Each row was made from one small tree. Brackets hold a mark, then the marks that hang from it, in the order of their numbers. Every link used is in the known rows. Write each row's tree.
Known rows:
{q_113 q_39 q_680}: 2.319 -1.451 -1.559 0.229 -0.145 -3.037 4.583 2.007 0.072 2.151 -2.479
 -1.132 2.211 0.091 2.786 0.944 -0.072 -1.967 -3.959 0.460 -1.190 5.660
 -0.829 1.123
{q_39 {q_411 {q_703 q_569 {q_680 q_113}}}}: -0.853 -0.446 2.090 -3.257 -4.954 -0.822 0.627 -4.747 2.674 0.281 -0.166
 -1.062 -1.698 2.221 0.296 3.426 -1.736 0.246 2.672 0.622 1.571 2.613
 1.410 0.498
{q_411 q_39 {q_703 {q_680 q_569}}}: -0.344 2.220 1.253 0.136 -2.966 -0.388 -1.094 -1.627 -1.419 -1.886
 -1.212 -2.325 -0.660 1.900 1.257 4.194 -2.604 1.058 0.037 -0.595 0.883
 2.135 -0.183 1.139
{q_703 q_411}: 1.036 -0.032 -3.550 1.229 0.497 0.691 0.245 -1.630 1.741 2.971 -0.962
 -3.351 1.357 1.662 4.007 1.476 -0.118 -0.353 -1.174 -0.058 1.492 2.428
 1.314 -3.491
{q_162 {q_680 {q_569 {q_703 q_411}}}}: 0.215 0.120 2.206 0.661 0.293 2.252 -1.171 -2.433 1.112 2.403 2.550
 -2.531 0.835 1.062 4.112 0.569 -1.388 1.266 -1.741 1.885 1.128 -1.591
 -1.706 -0.165
{q_411 q_39 q_680}: -0.333 -0.051 -1.002 3.316 -0.052 -1.531 -2.099 -0.497 0.637 -0.538
 -0.443 -2.916 1.922 0.429 0.575 1.388 -3.112 -0.825 0.176 -0.138 0.664
 4.023 1.118 -0.043
{q_569 {q_703 {q_411 q_39} {q_680 q_113}}}: -1.430 1.056 4.328 -1.963 0.311 0.753 -2.343 -3.621 0.011 1.086 2.724
 -1.775 1.202 1.305 -1.091 0.436 1.032 0.013 -0.743 3.761 1.836 -0.817
 0.128 0.258
{q_349 q_162}: 0.417 -1.795 -3.516 3.125 2.123 -0.040 1.152 1.021 3.351 4.643 -0.776
 -3.639 5.954 2.547 5.967 5.464 -3.032 1.275 -2.444 -0.202 -1.535 3.378
 -1.216 -1.954
{q_39 {q_411 {q_680 q_113 q_569}}}: -1.408 -2.034 2.258 -2.089 -3.159 1.143 -0.521 -1.933 0.959 -0.023 4.211
 -2.383 -1.033 -0.181 2.028 6.575 -3.596 3.868 1.352 -0.057 -1.467 2.704
 0.481 2.151
{q_349 {q_162 {q_680 q_703}}}: 3.432 -1.143 -3.518 4.131 2.578 0.637 -0.005 1.293 1.605 4.842 0.239
 -3.420 6.369 1.008 4.199 2.273 -3.309 0.477 -2.439 1.465 -5.179 -0.282
 -2.206 -0.157
{q_39 {q_411 q_703}}: 2.812 -1.003 -3.415 0.516 -2.239 -1.414 1.471 -2.253 5.734 1.643 0.672
 -5.140 -0.043 1.329 1.881 5.993 -2.647 1.273 0.220 0.204 1.260 3.916
 1.727 -2.755
{q_411 {q_680 q_113} {q_703 q_39}}: 0.391 0.007 1.277 1.260 -2.290 -1.351 -0.497 -3.171 0.620 0.407 0.013
 -0.215 -2.143 3.487 -1.460 0.381 -2.857 -0.302 1.933 2.029 1.298 -0.282
 5.080 -0.572
{q_680 q_113 q_569 q_703}: 0.309 -0.328 0.194 -1.384 -2.876 2.724 0.706 0.384 -1.771 2.873 0.812
 -0.180 1.048 -0.845 3.841 5.478 0.074 4.095 -0.630 -1.219 -5.394 0.880
 0.070 2.165
{q_569 q_703}: 0.396 -1.085 -0.355 2.914 0.056 -0.227 0.215 -1.127 4.180 3.484 0.705
 -2.158 3.115 0.008 2.996 3.945 -0.702 1.461 -1.736 0.092 0.502 2.727
 0.809 -1.716
{q_680 {q_113 q_39} q_703}: 2.304 -0.755 -2.123 -2.466 -1.479 -1.122 2.666 1.335 -0.028 4.877 0.456
 0.527 2.194 -1.103 0.558 2.804 2.017 0.503 -1.380 0.952 -4.683 2.029
 0.490 1.243
{q_703 {q_39 {q_411 {q_680 q_113}}}}: -0.952 -1.140 1.217 -0.590 -1.634 -1.057 -0.308 -4.302 0.709 0.413 3.553
 -3.315 -0.131 1.622 -0.820 2.030 -2.230 0.038 0.847 2.746 0.361 1.761
 3.410 0.186
{q_703 {q_39 {q_411 {q_680 q_113}}} q_569}: -3.166 -1.426 3.087 -1.276 -4.045 -0.860 -0.279 -5.596 0.229 0.784 1.545
 -1.611 0.486 1.878 0.352 -0.328 -1.357 -2.003 2.121 2.097 1.887 2.103
 2.964 1.212
{q_349 {q_162 {q_680 {q_703 q_39}}}}: 2.476 -0.033 -2.366 4.360 2.361 0.025 0.172 -0.844 -0.772 4.612 0.420
 -3.921 6.537 2.609 3.052 -0.517 -2.221 -1.484 -3.100 3.323 -4.075
 -1.854 -0.710 -0.232
{q_569 {q_680 q_113 {q_703 {q_39 q_411}}}}: 1.988 -1.338 -0.919 -0.081 -1.504 2.624 2.209 -3.065 -0.185 3.889 5.053
 -3.900 0.868 -1.717 -1.371 1.156 0.608 3.252 0.010 4.590 -2.356 -1.357
 3.271 2.335
{q_162 {q_680 {q_703 q_411}}}: 4.036 0.599 -3.657 2.066 0.905 1.247 -0.905 -1.387 0.028 3.177 0.061
 -3.092 1.727 0.094 2.232 -1.667 -0.600 -1.103 -1.230 1.619 -2.345
 -1.257 0.305 -1.647
{q_349 {q_162 q_680}}: 0.880 -0.921 -3.334 3.552 3.827 -0.299 0.482 1.182 2.677 3.554 -0.516
 -3.606 4.891 3.565 5.326 2.528 -4.758 0.493 -2.419 0.894 -2.292 1.871
 -2.914 -0.896
{q_349 {q_162 {q_680 q_569}}}: -0.510 -0.668 -1.139 2.199 2.119 1.240 0.455 1.394 0.619 2.724 0.280
 -3.080 4.254 3.308 7.138 4.343 -5.018 2.305 -2.504 0.027 -2.915 1.216
 -4.259 1.026
{q_113 {q_680 {q_703 q_569}}}: 2.061 -1.580 0.199 2.489 -3.599 0.347 2.132 -0.379 -1.057 2.575 -4.299
 -0.518 3.789 -1.681 4.499 -0.652 0.474 -2.011 -1.777 -0.985 -2.494
 3.383 0.339 1.951
{q_162 q_680}: 0.793 0.704 -3.541 2.791 1.880 -0.770 0.266 0.029 1.227 1.130 -1.395
 -2.535 0.758 2.287 3.403 0.687 -3.245 0.104 -1.249 -0.460 -1.466 3.054
 -0.910 -1.111

Which tree is each row?
1.612 -2.665 -0.332 1.925 -4.897 -0.120 -1.134 -3.684 2.184 2.300 1.056
 -2.775 3.184 -2.959 1.228 1.931 -1.608 -1.281 1.863 0.038 -0.825 2.384
 2.395 0.581 | {q_39 {q_411 {q_680 {q_703 q_569}}}}
-1.643 0.268 1.179 1.928 -1.779 0.060 -2.089 -0.356 -1.436 -1.262 0.217
 -2.477 1.204 0.054 2.324 3.201 -3.386 1.053 0.114 -0.925 0.078 3.287
 -0.111 1.895 | {q_411 q_39 {q_680 q_569}}
2.190 -1.207 -1.529 1.236 2.413 1.374 0.345 1.423 0.959 4.892 1.272
 -1.707 4.823 1.917 3.356 2.663 -2.930 1.943 -1.550 2.110 -6.505 -1.219
 -2.378 1.327 | {q_349 {q_162 {q_680 q_113 q_703}}}
-0.357 -1.670 2.322 2.723 2.007 1.550 -0.196 0.242 2.652 4.072 2.608
 -2.755 5.539 1.953 6.059 4.545 -4.200 2.909 -2.871 1.734 -1.747 -0.660
 -4.091 1.434 | {q_349 {q_162 {q_680 {q_569 q_703}}}}
-3.099 0.881 3.402 -3.669 -2.887 0.605 0.424 -4.786 -3.237 -0.680 3.462
 -2.956 -0.868 2.149 1.212 4.426 -0.942 1.966 -0.693 1.859 -0.857 1.311
 0.735 1.967 | {q_703 {q_39 q_411} {q_680 q_113 q_569}}
2.172 0.477 -1.827 0.496 0.541 0.861 0.136 0.456 -0.405 2.485 0.380
 -0.622 0.770 0.480 1.457 0.806 -1.432 1.517 -0.483 0.756 -5.622 -0.026
 -0.302 1.158 | {q_162 {q_680 q_113 q_703}}
-2.572 -0.931 5.142 -3.002 -2.965 1.197 1.001 -4.523 0.921 2.270 5.539
 -3.277 1.210 1.064 2.031 5.197 0.341 3.000 -1.429 2.991 0.194 0.161
 0.467 1.706 | {q_680 q_113 {q_569 {q_703 {q_39 q_411}}}}
1.724 -2.610 -0.073 -1.108 -5.471 -3.912 1.431 -3.139 4.860 1.915 0.207
 -1.552 0.251 -0.104 -0.610 1.490 -2.149 -3.016 2.356 1.207 3.517 3.807
 1.987 0.321 | {q_113 {q_39 {q_411 q_680 {q_703 q_569}}}}
1.527 -0.324 -1.056 1.812 -0.585 3.009 1.834 -1.487 -1.992 4.129 2.181
 -1.038 0.848 -0.760 -0.550 -0.823 0.826 2.818 -0.163 3.400 -2.807
 -2.041 3.636 2.370 | {q_569 {q_680 q_113 {q_703 q_39}}}
-1.881 0.929 0.614 -1.444 0.031 1.553 0.474 0.413 -1.484 0.415 0.397
 -0.265 -1.427 2.656 4.418 2.723 -3.050 3.193 -0.509 -0.677 -3.297 1.649
 -2.507 2.339 | {q_162 {q_680 q_113 q_569}}
-3.054 2.002 3.370 -3.068 -1.708 2.142 -0.674 -4.755 -5.331 0.286 1.300
 -0.977 -1.414 3.496 1.924 0.280 0.729 0.275 -0.786 2.062 0.765 -1.613
 1.607 0.561 | {q_703 q_39 q_411 {q_680 q_113 q_569}}
3.452 -0.215 -2.804 3.419 -0.140 3.405 0.794 -3.290 -1.557 4.815 1.950
 -3.566 1.846 -1.168 0.235 -3.315 1.701 0.213 -0.889 4.170 0.596 -3.323
 4.299 -0.531 | {q_569 {q_680 {q_703 q_39 q_411}}}
2.123 -0.931 -1.305 2.745 0.839 2.203 -0.045 1.437 -0.434 4.181 0.999
 -2.974 5.733 0.680 6.064 4.032 -3.695 2.311 -2.546 0.665 -5.836 -0.978
 -3.428 1.846 | {q_349 {q_162 {q_680 q_569 q_703}}}
0.679 -2.467 1.241 -0.890 0.452 0.626 3.501 0.660 3.261 5.554 4.111
 0.773 0.942 -1.611 -1.000 1.541 0.858 3.645 -0.773 3.861 0.135 0.319
 0.593 3.010 | {q_569 {q_680 {q_113 q_39}} q_703}
-3.773 1.655 2.801 -3.131 -1.890 0.654 -1.691 -3.910 -2.512 0.157 -1.765
 -0.404 0.627 2.739 1.205 -2.220 1.089 -2.529 1.008 1.379 2.352 1.460
 -0.379 1.054 | {q_703 {q_411 q_39} q_569 {q_680 q_113}}
1.823 -1.239 -0.117 3.119 -3.272 1.736 -1.656 -0.523 -1.294 1.515 1.105
 -1.202 1.766 -2.678 2.561 4.038 -2.420 2.167 0.282 -1.391 -3.417 0.661
 1.793 1.440 | {q_411 {q_680 q_569 q_703}}
0.108 -0.475 3.199 -3.761 -0.208 -0.850 0.524 -2.673 0.869 3.765 3.227
 0.539 0.726 0.481 -1.367 0.638 2.237 -0.725 -1.263 4.026 1.384 -0.777
 0.607 0.075 | {q_569 {q_703 q_411 {q_680 {q_113 q_39}}}}
-1.620 -0.415 0.232 -4.318 -1.907 -0.448 3.106 1.456 -1.063 2.764 0.531
 0.896 0.098 1.133 3.385 4.678 0.433 2.242 -1.396 -0.471 -2.390 3.512
 -1.536 2.497 | {q_680 {q_113 q_39} q_569}
-1.767 -0.790 0.888 -0.617 1.934 2.000 0.712 1.561 -0.022 2.903 1.202
 -1.289 2.757 4.003 6.187 4.568 -4.548 3.735 -1.668 0.646 -4.203 0.367
 -4.405 2.513 | {q_349 {q_162 {q_680 q_113 q_569}}}
2.297 -0.256 -1.343 3.866 -1.334 -0.653 -2.516 -0.398 -0.430 0.769 0.300
 -2.803 3.405 -2.091 -0.522 1.230 -1.737 -0.690 0.113 0.387 -2.242 1.729
 1.852 0.737 | {q_411 q_39 {q_680 q_703}}
0.281 -1.279 -1.566 -1.738 3.352 -1.826 2.795 2.631 1.622 4.789 0.818
 -0.554 3.865 3.662 2.959 1.837 -2.578 0.086 -2.417 2.743 -3.518 1.446
 -3.981 1.666 | {q_349 {q_162 {q_680 {q_113 q_39}}}}
0.275 0.229 1.504 2.745 -3.824 -0.494 -0.852 -3.303 -0.778 -0.282 -0.194
 -1.500 -1.336 2.319 1.174 1.842 -3.655 0.077 1.006 0.520 2.047 0.008
 4.086 -0.017 | {q_411 {q_680 q_569} {q_703 q_39}}
1.534 -1.335 0.473 -2.547 0.509 0.608 2.177 2.858 -1.354 5.451 2.369
 -0.035 4.550 0.850 3.579 3.300 -1.502 1.951 -2.579 2.473 -7.008 -1.404
 -4.506 4.380 | {q_349 {q_162 {q_680 {q_113 q_39} q_569 q_703}}}
-0.974 1.337 1.223 -0.135 -2.106 0.437 0.283 -3.062 -3.251 2.554 -1.590
 0.647 1.577 2.214 1.611 -4.413 0.612 -2.492 0.180 2.052 -2.909 -1.188
 0.651 2.272 | {q_162 {q_680 q_113 {q_703 q_39 q_569}}}
-1.849 -0.203 1.069 2.239 -2.607 -0.142 -1.652 -5.766 -1.143 1.613
 -1.689 -1.366 1.412 2.343 1.927 -4.721 -0.198 -4.992 1.162 1.691 4.798
 0.030 3.905 -1.669 | {q_703 q_39 {q_411 q_680} q_569}
1.134 1.008 -0.449 0.559 -2.705 2.638 -0.199 -3.511 -3.677 3.291 0.711
 -3.091 2.298 0.329 3.535 0.179 2.008 -0.544 -2.052 1.486 -0.899 -2.032
 2.201 -0.692 | {q_680 q_569 {q_703 q_39 q_411}}
0.420 -0.800 2.458 2.609 0.084 -0.095 -3.408 -3.152 2.504 1.507 2.669
 -3.390 2.750 -0.441 -0.589 -0.491 -1.038 -1.399 -0.182 3.022 3.818
 -0.123 1.718 -1.060 | {q_569 {q_703 {q_411 q_39 q_680}}}
3.210 -0.464 -1.997 -2.115 -2.660 -4.007 2.249 -2.473 3.468 1.200 1.488
 -3.354 -0.328 0.596 -1.452 4.563 -1.430 -0.978 -0.307 1.886 1.407 3.621
 1.214 -1.039 | {q_113 {q_39 {q_411 {q_703 q_680}}}}
-1.357 -0.486 2.014 -6.230 -2.881 -1.085 2.191 -1.532 -1.145 0.791 3.770
 -1.351 -0.686 0.101 0.730 6.201 -0.330 2.116 -0.828 1.164 -2.042 3.318
 -1.637 3.140 | {q_703 {q_680 {q_113 {q_39 q_411}} q_569}}
